What can hang from each mark
kadi: gosif segikar
ridus: gosif kadi
segikar: gosif ridus
gosif: kadi punu ridus
punu: kibe ridus segikar
kibe: gosif kadi ridus

Every row comes from one small tree of marks. The marks that hang from a mark follow it in brackets, in alphabetical order. Every link used is in the known rows. Which tree was each row made from?
In the rows, zero is written as 128.
Known rows
kibe[kadi[segikar] ridus[gosif]]: [108  44 162 158 135 145 152 159 127 126 140 114 110 153 123 100 113 165
  92 178 121 115 118]
segikar[gosif[punu[kibe]] ridus[kadi]]: [109 119 120 143 114 109 201 134 138 109  99 126 134 156 150  92 110 166
  94 141  81 105 112]
segikar[gosif ridus[kadi]]: [106 140 142 137 131 123 173 132 134  93 131 128 129 155 147 118 113 160
 106 158 109 115 109]
kibe[gosif]: [143 114 134 124 113 150 135 134 128 135 117 139 132 132 122 121 120 144
 124 126 140 135 115]
punu[kibe[kadi ridus[gosif]] segikar]: [119  59 147 173 130 117 129 142 133 104 104 108 101 143 128  92 103 189
  62 172  85 123 116]
segikar[ridus[kadi]]: [117 141 137 144 153 119 142 126 137  95 129 124 126 151 142 130 117 149
 103 186  97 119 124]
gosif[kadi punu[kibe ridus segikar]]: [137  57 112 155 108  99 143 129 141  95 105 114  98 128 138  97 122 141
  92 108  70 105 137]
gosif[kadi[segikar] punu[kibe ridus]]: [127  50 126 151 104 106 151 136 141 120 108 120 115 129 137  88 121 121
  98 110 104  96 137]
kadi[gosif[punu[kibe] ridus] segikar]: [114  83 126 140  87 115 206 137 148 137 112 135 119 144 121  55 124 107
 116 117 150  96 110]
ridus[gosif kadi[segikar]]: [ 94  95 154 142 146 116 149 149 142 112 136 130 126 163 124 102 112 139
  76 182 140 122 116]
punu[kibe[gosif] ridus]: [144 127 148 150  96 115 134 124 139  94  90 132 127 114 129  95 107 162
 101 137 113 130 116]
gosif[punu[segikar]]: [128  83 119 132 135 122 157 134 135 128 122 122 116 137 125 111 132 135
 136 117 101 118 135]
segikar[gosif[punu[kibe] ridus]]: [123  96 100 130  67 117 222 132 130 136 115 130 118 137 133  82 122 137
 128  86  93 104 107]
ridus[gosif[punu] kadi[segikar]]: [ 96  67 131 137 137 118 190 157 143 126 131 130 126 170 123  92 117 142
  89 164 118 114 121]
kadi[gosif[ridus]]: [126 130 115 130  89 131 186 130 136 109 141 136 110 140 122  97 129 116
 126 121 144 116 108]
punu[kibe[gosif[ridus]] segikar]: [141  96 141 149 101 118 138 119 141 114 100 131 108 130 121  90 109 149
  99 137 110 122 104]
kadi[segikar]: [113 106 161 134 142 126 121 132 135 138 130 129 131 130 124 112 127 113
 128 140 161 118 127]
kibe[gosif[punu] kadi[segikar] ridus]: [144   4 147 149 118 172 178 165 127 150 116 117 116 153 117  96 115 165
 119 149 112 106 121]
kadi[gosif segikar]: [107 115 158 133 126 131 140 138 143 125 128 137 131 137 120  88 128 109
 118 131 196 116 117]
kibe[gosif[punu] ridus[kadi[segikar]]]: [136  33 152 145 131 152 202 160 142 129 109 118 117 160 118 101 113 164
 107 171 102 113 120]
ridus[gosif[punu] kadi]: [109  89 101 132 125 120 194 153 136 115 128 129 122 168 126 106 119 155
  88 153  90 124 122]

Write each row's tree
[119 102 129 138 144 119 165 127 137 117 124 124 115 140 136 107 130 147
 140 140  89 114 131] => gosif[punu[segikar[ridus]]]
[126  94 158 162 140 107 124 125 140 106  93 107 108 122 130 102 113 166
  93 157  92 124 124] => punu[kibe[ridus] segikar]
[110 103 172 150 127 111 162 139 145  74 132 120 119 142 131 103 113 141
 105 156 133 110 120] => punu[ridus[kadi[segikar[gosif]]]]
[133  64 121 151 110 132 164 146 135  84 126 120 104 146 122  89 124 150
 112 125 118 109 128] => kibe[kadi[gosif[punu[ridus segikar]]]]
[130  68 131 153 129 110 170 134 139 123  90 109 109 131 129  92 120 163
 110 135  71 115 131] => gosif[punu[kibe[ridus] segikar]]
[143  32 145 147 107 153 161 154 131 124 122 128 121 145 118  90 116 148
 125 135 127 106 124] => kibe[gosif[punu[ridus]] kadi[segikar]]
[137  53 111 144 115 116 155 135 137  92 133 115  93 135 134 113 132 136
 119 108  79 106 141] => gosif[kadi punu[ridus segikar]]
[101 116 116 139 137 117 197 143 138 104 132 132 123 168 140 105 117 167
  98 181  77 120 119] => segikar[ridus[gosif[punu] kadi]]
[120  38 126 138  95 145 189 149 125 142 145 123 114 154 125  91 122 125
 130 111 127  92 114] => kibe[kadi[segikar[gosif[punu ridus]]]]
[131  78 150 134 123 151 124 134 134 137 131 140 125 142 135 115 118 132
 107 140 148 112 114] => kibe[gosif[kadi[segikar[ridus]]]]
[128 101  93 125  80 133 224 138 137 121 136 136 109 148 121  86 135 117
 139 104 122 109 114] => kadi[gosif[punu ridus]]
[134  76  91 134 106 123 216 139 136 116 136 121 105 161 125 112 126 127
 122 140  69 104 124] => gosif[punu ridus[kadi]]
[104  66 139 147 135 136 159 149 129 136 141 129 125 159 133  92 119 150
 112 164 120 106 122] => kibe[kadi[segikar[ridus[gosif[punu]]]]]
[125  60 154 167 118 124 137 138 129 104  98 104 106 136 134  94 104 184
  79 139  96 112 112] => punu[kibe[kadi ridus] segikar[gosif]]
[129 101 138 159 133 111 147 134 137 106  90 108 119 139 132 113 106 165
  72 174  83 122 124] => punu[kibe[ridus[kadi]]]
[118  93 127 144 155 114 171 132 142 102 121 119 112 155 136 111 124 155
 117 164  77 112 131] => gosif[punu[segikar[ridus[kadi]]]]
[122  91 159 168 106 111 123 137 142  87 103 122 122 130 128  71 108 140
  82 147 153 107 120] => punu[kibe[kadi[gosif segikar]] ridus]
[145  71 141 156 121 134  92 131 130 122  90 124 119 135 122 100 102 165
  75 140 121 123 114] => punu[kibe[gosif kadi] segikar]
